What can hang from each mark
gadedi: foli konin pabof
dogaz: bidid pegi
foli: gadedi
rulug: gesi
pegi: dogaz
gesi: foli rulug
zedopaz: bido konin pegi rulug
konin: gadedi gesi
bido: dogaz zedopaz

Known rows, with every way that one mark hangs from another
pegi(dogaz): [-19 -23  22 -12 -13 -28 -17 -15  -7  -1  10   2  -4 -31  -4  28 -12   5
  26  16 -16   8 -30   3 -13 -11  29  -9  -4   4 -14 -19 -33  -8  12  18
   8  -5]
rulug(gesi(foli)): [ 23 -25  15  -8 -22   6   8 -21  22 -14  30  10  -2  12   0  -7   4 -37
  -2   9 -17   4  -9   4  -4   4   0 -23   8  -9  -8  -1  16 -20  11 -28
  -1  -9]
foli(gadedi(konin(gesi(rulug)))): [-16  -5 -19  -5   9   6  30  28  -6  10   8  25  17   8  29  -9  20   2
   1   0   3  12  -7 -13   7 -21 -15   9   9  12   1  20  -7   0  10  -2
  14 -10]
gadedi(foli konin(gesi(rulug)) pabof): [ 15 -35 -37   1 -16   9  -5  -6 -31 -10 -20  -3   0  15  23  -4  19  -3
 -17  -7   9  20 -27 -30  25 -20 -25 -12  14  19  26  11   0  -2 -23 -23
 -10 -25]
pegi(dogaz(bidid)): [-19 -25  28 -20 -14 -28  -3  -2 -22  11  19   8   6 -30 -12  16   1  20
  26  16 -25   1 -18  -6   2 -17   7   4  -3 -12 -29 -21 -27 -14  11  31
  -2   0]
zedopaz(konin rulug): [-36  -5 -10 -13 -34  -3 -10  -6  17  11   9 -12 -14  -2 -28  32 -11   8
  47  -6   8   3  30  17  -3  17  17  26 -20   6   2  -3   7 -11  -6   7
 -11   9]
gesi(foli rulug): [ 31 -21   4  13  -3  -6  12 -36  -5  -8   9  13  20  13  32  -8 -20 -16
 -13   9  -6  12 -16  19 -13 -13 -11 -24 -16   1   2  35   6  10   9 -45
  13 -24]
foli(gadedi): [-18   5   8 -10   3  -7  29  17  10  11  14   3  19 -22   9  23  11   0
  17  12   0  13  -9  16  10 -22   2  19 -12   3 -32  -1   0  -5   7  23
  11   0]
foli(gadedi(konin pabof)): [ -9 -19 -11 -19 -13   9  23  10  -1  10 -22   9  15 -15  13  -1  18  11
   2  -5   9  25 -16 -15  39 -17 -20  31  -6  15 -28   1   5   0 -13   5
  -8  -1]
bido(dogaz(bidid pegi)): [  1  21  35 -20  15   6  -7  -2 -11  32  19 -20  25 -16 -12   1   0  11
  -1  12 -32 -43  16  10 -11   6  28   4 -20 -30   4 -30 -17  -2  -2  29
 -10  16]
konin(gesi(rulug)): [  3  13  -7  19  16 -17   1   6 -10  15  32  -3  -6   3  23   5  -6   1
   1  12  -5   7 -12   9 -19  -4  -5 -35  14 -18  23  19 -22 -19   0 -16
  22 -33]
foli(gadedi(konin(gesi))): [-23  -1 -13 -10   6   5  30  37   0  10   8  22  14   1  19   3  25   5
   8   5   1   1  -8 -16  15 -14  -6  16  12  10  -4   8  -5  -2   8   9
  10  -5]
bido(dogaz(pegi) zedopaz(rulug)): [  1  44   1  10  10  11 -37 -13  31   6 -15 -51  10 -12 -37  19 -28   3
   3 -15  -4 -27  30  -1 -14  37  64   9 -20  20   9 -14 -13  14  10  -7
  11  27]
bido(dogaz(bidid) zedopaz): [ 14  43   7   6  25 -12 -18  -8  -2   9  -5 -20  27 -13 -30  16 -19  23
  -8  -8 -17 -11  -1 -25  15  20  30  24 -21   1 -13 -12 -10  -9  10  38
   5  19]
rulug(gesi(foli(gadedi))): [ 12 -18  11 -16 -12  15  23  -9  27 -15  28  19   8  12   6  -9  14 -36
   4   7  -9  10  -4   5   1 -10  -8  -8   8  -2 -26   1  21 -16  19 -20
   4  -1]
gesi(foli(gadedi) rulug): [ 18 -13  -2   3   7   5  32 -22   1  -8   7  24  32  13  39 -10  -8 -15
  -5   6   6  20  -9  23  -7 -30 -21  -6 -17  10 -17  36  14  15  18 -35
  18 -14]
foli(gadedi(konin(gesi(rulug)) pabof)): [ -5  -7 -25  -9   3  12  22  16  -8  11 -13  14   9   0  27 -14  17   9
  -3  -7  14  27 -13 -18  26 -19 -32  11  11   6  -9  15  -2  -4  -8 -10
   4 -14]
gesi(foli): [ 18 -14  14   4 -10  -7  11 -18   5  -5  11   6  15  -2  11  13  -9  -7
   2  17  -7  -9 -18  12  -2   2   5  -8 -11   1  -7  10   8   8   4 -23
   4 -13]
gadedi(pabof): [ 12  -8   6  -1 -17 -13  -9 -15  -1  16 -10 -24  -6 -28  -2  17  -5  13
   4   6  -1  22 -25   5  23   1  -7  -1 -10 -12 -19 -10  -4 -18 -30   0
  -8 -16]
gesi(foli(gadedi(konin pabof)) rulug): [ 25 -30 -17  -5  -6  18  28 -29  -6 -11 -24  29  29  17  43 -30  -2 -10
 -18  -7  13  30 -16  -2  17 -25 -37   4 -11  18 -14  37  19  19   3 -49
   3 -13]
gesi(foli(gadedi(pabof)) rulug): [ 25 -12  -7   1   4  10  25 -33  -2  -6 -11  15  26   6  38 -16 -10 -11
  -8   1  15  32 -15  18   8 -29 -34  -5 -16   6 -27  32  17  11   5 -42
  10 -17]
rulug(gesi(foli(gadedi(konin pabof)))): [ 17 -32  -1 -20 -23  27  20 -13  21 -17   4  24   8  16   8 -24  18 -33
  -5  -4  -3  17 -10 -15  19  -7 -20  -1  12   6 -23   3  26 -14   7 -31
  -8  -2]
zedopaz(bido pegi rulug): [ -8  -8  23  13 -20  -9  -1  23  19  -2 -11  -4 -30 -37 -23  -7   1  -9
 -22  10   7 -13  15  29 -16   5  -4   5   5  -5 -17  -3  15  19  -5  25
  -8  35]
bido(dogaz(pegi)): [  0  22  27 -13  15   6 -20 -15   4  19  11 -25  15 -17  -5  12 -14  -5
  -3   9 -23 -35   5  19 -26  12  50  -8 -22 -11  21 -28 -23   5   0  16
   1   9]
rulug(gesi): [  7 -19  14  -9 -21  -5  -1  -7  22   0  36  -3 -13  -3  -9   4   8 -27
   2   7 -24  13  -7   3  -3   3   6 -19   7 -15  -9 -12   2 -35   2  -2
   0  -6]
konin(gadedi): [-11   3  17  10   0 -19  13  13  -6  -2  18 -14 -11   0  -8  21   2   6
  11   6   0 -10   8  11   3   2 -11  -3 -14 -16  -9 -14  -1  -3  -1  23
  -2 -11]
konin(gesi(foli)): [  9  13   2  14  11  -7   9   9   1   2  27   4   2   6  14  10  -1   1
   9  18  -1 -18 -15   6 -11   8   1 -25  18 -15  15  10  -8  -7   6 -25
  15 -26]
zedopaz(bido(dogaz) pegi rulug): [-10  19  22   6  -3  -3 -15   4  18  -9 -15   2 -22 -36 -27  -8 -14 -14
 -29  10  11 -28  16  27 -28  17  13  14  -7  -8  -9 -12   8  21   6  48
  -6  46]
zedopaz(bido(dogaz(bidid pegi))): [  2  19  38 -11  21  -5  -6   9 -13  13   7 -15  -2 -26 -18 -27  13  -1
 -40  18 -27 -39  24  19 -13   6  18   9  -6 -21  -1 -25 -10  16  -5  36
  -5  25]
gadedi(foli konin(gesi) pabof): [  5 -32 -29  -3 -20   9  -5   7 -24  -7 -20  -9  -3   6  10  10  25   3
  -7  -2   7   6 -29 -34  32 -12 -14  -2  18  20  19  -6   2  -3 -26  -9
 -15 -19]
foli(gadedi(konin(gesi) pabof)): [-12  -2 -20 -11   1  12  21  25  -2  13 -12  10   7  -7  16  -5  23  13
   6  -3  14  17 -15 -21  33 -12 -23  20  13   5 -14   2  -1  -6 -11   0
   0  -9]
konin(gadedi(foli pabof) gesi(rulug)): [  4   9 -19  23  16  -6   2   6 -29 -15   9 -23 -20  22  14   4  12   1
   3  -3  24   9   2   4   3 -22 -43 -30  10 -14  12  -1   0  -8  -9  -5
   1 -31]
bido(dogaz(bidid pegi) zedopaz): [ 18  41  21   1  29   7 -23   0   1  23  -7 -39  31  -9 -28   2 -10  20
  -9 -12 -31 -31  21 -15   3  20  45  11 -15  -1   0 -24 -15   5   1  15
  -1  24]

Rows
[-20  20 -16  16  -8  -7 -17   7  21  -6 -15 -33 -14  15 -44  29 -13  20
  34 -30  14   9  41  -9  13  29  19  28 -15  24  -6  -3  12   0   0   2
  -4  15] => bido(zedopaz(konin(gadedi) rulug))
[-14  20  23 -22  21   4 -27  -6  -6   7 -12 -13 -15  -1 -21 -20   4  -6
 -18  -1 -20 -26  37  24 -27  15  44  13 -15  -3  28 -32  -7  19 -13  33
 -12  29] => zedopaz(bido(dogaz(pegi)) konin)
[ -5  10 -12  24  22 -13  12  18 -27 -19  29 -13 -13  30  15  14  12  -6
   5   3  13  -5  10   9 -16 -23 -28 -33   9 -10  21   4  -5  -4   8   5
  12 -29] => konin(gadedi(foli) gesi(rulug))
[ 12  -3  19  17   4 -17 -26   5  12   3 -24 -11   6 -20 -13  22 -20  17
   6 -16 -18  15 -25 -14  -5  -1  38  -9   5  19 -15 -16 -17   3   6  13
   3  19] => bido(zedopaz(pegi(dogaz)))
[ 19  16  -9  27  22   0   9  -6 -20 -13   6  -4 -17  31  23 -18  -5   4
  -2  -2  26   3   4   4   0   0 -52 -35  13 -27   9  15   4   0  -3 -39
   4 -37] => konin(gadedi(pabof) gesi(foli rulug))
[  5  20  -5   5  17   6  19  13   4   3  11   5   7   0  19   5   8   4
  13  11  15  -2 -16   5   7  -5 -16  -9  17 -11  -8   8   1  -7   4 -22
  11 -21] => konin(gesi(foli(gadedi(pabof))))
[  0  20  26  -5  16 -20   0   1 -16   1   7   0  -4 -28 -20 -16   6   1
 -39  21 -15 -24   7  10  -2   7   5  19 -11 -18 -11 -15  -5   7   2  55
   0  19] => zedopaz(bido(dogaz(bidid)))
[ 10 -51 -19 -12 -37   7  -3 -11 -20 -11 -31  -9   6  -4   6  14  20  -3
 -13  -5   2  14 -32 -28  41 -18  -9  13  -5  30   2  -7  10   4 -27  -2
 -24  -8] => gadedi(foli konin pabof)
[ 19   8  -7  20  16  -6   7  -7  -7   0  25  10   4  18  31  -7 -11  -6
  -3  13   1  -3 -14  10 -21  -4 -12 -38  13 -14  23  29  -9  -4   9 -43
  21 -33] => konin(gesi(foli rulug))
[  9  16  -3  29  27  -6  19   6 -16 -16  27   6  -9  39  24 -12  -4  -3
   1   5  16 -13  12   9 -19  -4 -37 -37  11 -23  20  20   0   5  15 -29
  13 -32] => konin(gadedi gesi(foli rulug))
[ 26 -24 -26   5  -9  12   0 -15 -18   0 -21  15  -2  19  30 -31   0   7
 -21  -7  10  14 -23 -30  20   5 -33 -17  18   2  23  24   0   0 -20 -53
  -5 -29] => gadedi(konin(gesi(foli rulug)) pabof)
[ 17 -30 -13  -4  -2  14  35 -18  -5 -12  -6  38  35  24  44 -24  -1 -16
 -17   0   4  17 -11   1   2 -27 -25   2 -12  22  -7  42  15  23  16 -42
  12 -11] => gesi(foli(gadedi(konin)) rulug)
[ 15  15 -16  11  22   7  18  -3  -5   0  10  11   9  12  35 -13  -2  -2
   0   6  16  14 -13  10  -4 -17 -29 -24  15 -10   0  27   0  -3   7 -39
  20 -30] => konin(gesi(foli(gadedi(pabof)) rulug))
[ -1  20  -2   7  20   2  25  20   6   2  25  11  11   6  18   9   8   0
  15  17   7 -11 -11   7  -4  -5  -6 -12  18  -8  -2  12  -1  -3  15 -18
  19 -19] => konin(gesi(foli(gadedi)))
[ -3  -3  11  13 -15 -12 -20  13  17   5 -18 -14   3 -25 -33  20 -17  25
  21 -17  -6   5   2 -15   4   7  21  10   3  14 -31  -8  -5   0  11  13
  -3  31] => bido(zedopaz(pegi(dogaz(bidid)) rulug))
[-16  22  10 -18  17 -11 -23 -13  -8  -6 -10   2 -18  -4 -25  -9  -3  -3
 -16   1  -8  -9  20  16 -16  15  30  24 -18  -1  19 -22  -3  11  -6  52
  -7  24] => zedopaz(bido(dogaz) konin)
[-33  22   7 -18  -2  11 -30  -7  13   0 -12 -20 -27  -6 -41 -12  -5  -9
  -2  -3   2 -32  61  30 -28  28  39  28 -18   4  20 -21   3  21  -5  22
 -12  39] => zedopaz(bido(dogaz(pegi)) konin rulug)
[ 14 -24 -19   8  -3   5  11   0 -14  -4   6  29   9  27  33 -22   3  -4
 -17   3  -5  -5 -15 -23  -3   3 -12 -19  17   6  35  33  -7   6   4 -43
   9 -25] => gadedi(konin(gesi(foli rulug)))
[ 18 -21 -19   0 -12  12  -1  -3 -12   3 -19   9  -4   9  17 -17   8  10
 -11  -3   8   0 -26 -33  29  13 -22  -7  20   1  15   9   1   0 -23 -39
 -11 -23] => gadedi(konin(gesi(foli)) pabof)
[  2 -35 -29   4 -10   3   6   9 -26 -14   6  11   8  24  26   4  19 -12
 -15   1  -5  -1 -19 -24   1 -23  -5 -15  12  25  38  17  -6   5   1 -12
   4 -19] => gadedi(foli konin(gesi(rulug)))
[ 18 -17   7 -17 -15  19  18 -17  26 -13  13  11   4   8   3 -13  13 -32
   3   2  -2  20  -8   3  13  -9 -18  -7   8  -5 -33  -3  25 -19   8 -25
  -3  -3] => rulug(gesi(foli(gadedi(pabof))))
[  0 -11   4   6 -11 -10   5  -1 -17 -17  -6 -31 -10  -1  -9  28  12   1
   8   1  15   4  -2   6  24 -15 -24   0 -15  -2 -17 -23  13   0 -16  21
 -17 -12] => konin(gadedi(foli pabof))
[-14  45 -13  -4   5   2 -29 -12  11   7 -11 -20  13   3 -54  21 -23  26
  23 -26   1 -10  36 -22  13  35  32  48 -28  11  -7 -12   3  -7  11  35
  -7  33] => bido(dogaz(bidid) zedopaz(konin rulug))
[-16  -8  27  -5   3   2   0  21  -5  12  -5   7  -8  17  -7  12   0  17
  30 -20  -7  -5  18  15 -12  -9  -2   0 -10 -21   6 -30  10  -1 -17  44
 -34  21] => zedopaz(konin(gadedi) pegi)
[ 10 -31   2 -19 -19  23  26  -6  22 -19  18  30  10  20  10 -19  19 -36
  -4   0 -10   8  -5 -12   9  -7 -10  -2  12   8 -17   6  23  -9  17 -26
  -1   1] => rulug(gesi(foli(gadedi(konin))))
[ -2 -25  50  -8   2 -22  -3  24 -18   3  -8  19 -14 -38 -12 -22  12  11
 -22  13 -25  -9  -9  11 -14 -22  -2  -3  17 -18 -27 -26 -10  14  -1  53
 -13  33] => zedopaz(bido pegi(dogaz(bidid)))
[  2 -19 -19   6  -2  -4   5  11 -17  10  11  18  -1  15  26 -14   5   3
 -12   1  -9   3 -12 -24  -2   2  -9 -17  15   3  36  22 -17  -5  -3 -21
   9 -23] => gadedi(konin(gesi(rulug)))
[-34 -34  14 -30 -42  14 -27  -7  28  -6   3  18 -28   3 -32   8  -9 -12
  52 -21  -5  11  20   8 -30  -1  20  -2   9  -2  -7 -30   5 -20   9  19
 -27  37] => zedopaz(konin pegi(dogaz) rulug(gesi))
[ -3  -1   7  19 -13 -13 -29   5  26  -3 -25 -18  -4 -24 -29  27 -24  15
  20 -16   0  11  -6  -9  -6  10  34   3   1  25 -21  -8  -8   5  12   4
   3  27] => bido(zedopaz(pegi(dogaz) rulug))
[-20  24   4   2  -7 -14 -15 -11  15 -16  -2 -12 -26 -33 -35   0 -12 -16
 -23  18  15 -23  24  22 -15  28  16  24 -17   4  -8  -2   0  15  11  34
   9  24] => zedopaz(bido(dogaz) rulug)
[  5 -15 -19   0 -13   2  -6   9 -12  14 -16   0 -11  -3  11  -8  11  17
  -7  -3   4   7 -24 -34  30  11 -17  -4  20  -3  16   0 -11 -13 -29 -18
 -10 -22] => gadedi(konin(gesi) pabof)
[ 10  16 -11  12  25   3  24   3  -3  -1  24  17  13  18  37  -8  -1  -7
   3  11  10   4  -9  11 -14 -17 -20 -23  13  -7   6  30  -3   0  18 -34
  26 -28] => konin(gesi(foli(gadedi) rulug))
[ 21  39  13  17  28  -3 -30 -10  15   3 -25 -17  18 -14 -17  20 -34  11
 -13 -17 -12  -6 -16 -12 -10  19  50   2 -15  10   3 -18 -10   3   9  38
   3  29] => bido(dogaz zedopaz(pegi))
[-36  24  -4 -14  -7  -4 -25 -14  10 -13  -9  -4 -29  -9 -45  -1  -9  -7
   0  -1  16 -17  44  22 -17  30  24  38 -23   7   8 -13   7  12   3  40
  -6  33] => zedopaz(bido(dogaz) konin rulug)
[  9   9   0  28 -12  -6 -16  13  32   6 -19 -26   2 -19 -26  27 -20  14
   9 -17   2   7   1  -5   3  17  24   6  -3  18 -17   3   8   2   0  -1
   2  24] => bido(zedopaz(pegi rulug))
[  4  58 -20  11  41  -2 -40 -21   3   2 -13 -15   7  22 -16  11 -31  14
   7 -26  -2   7  10 -18 -14  28  45   3 -10  12  35  -5 -19  -8   9  14
  15   7] => bido(dogaz zedopaz(konin(gesi(rulug))))
[-25  -9  14  -4 -19   2 -12  18  15   2 -19   4 -33 -12 -32  -8   1   1
   2  -9   7  -7  37  29 -19   7   6  21   0  -1  -1 -11  22  16 -15  34
 -23  45] => zedopaz(bido konin pegi rulug)
[-31   9  -2   0 -13  10 -13  27  18  21   7   2 -20   5 -17  20  -7  14
  47 -13  10 -11  24  15 -21  11   8   0  12 -15  18 -10   5 -13  -9  16
 -17  19] => zedopaz(konin(gesi) pegi rulug)
[-41  45 -13  -7  10  -3 -26   4   8 -10   2  -5 -40   0 -40  -7  -5  -3
   5   2  21 -26  46  16 -25  35  20  23   2  -4  27 -10  -3   4   5  34
   3  22] => zedopaz(bido(dogaz) konin(gesi) rulug)
[ 11 -24  -6 -13 -12  18  27  -9   3  -7 -22  21  25   3  21  -8   9  -2
  -4   0  11   9 -18 -10  29 -11 -21  20  -6  18 -24  14  21  16  -1 -26
  -7  -4] => gesi(foli(gadedi(konin pabof)))
[-27  23   6   5  25 -14  -2  34 -16  -6   7  -3 -44  21 -20 -18  22   7
  -1  -3   6 -14  42  11 -12   9 -10   3  16 -19  23 -19   1   7 -10  33
  -7   3] => zedopaz(bido konin(gadedi gesi))
[ 14 -19 -28   4 -10   3  -7  -4 -18  12 -17   4  -9   6  23 -22   3  12
 -15  -7   5  21 -22 -31  21   4 -28 -14  17  -3  21  17 -11 -10 -26 -31
  -5 -28] => gadedi(konin(gesi(rulug)) pabof)
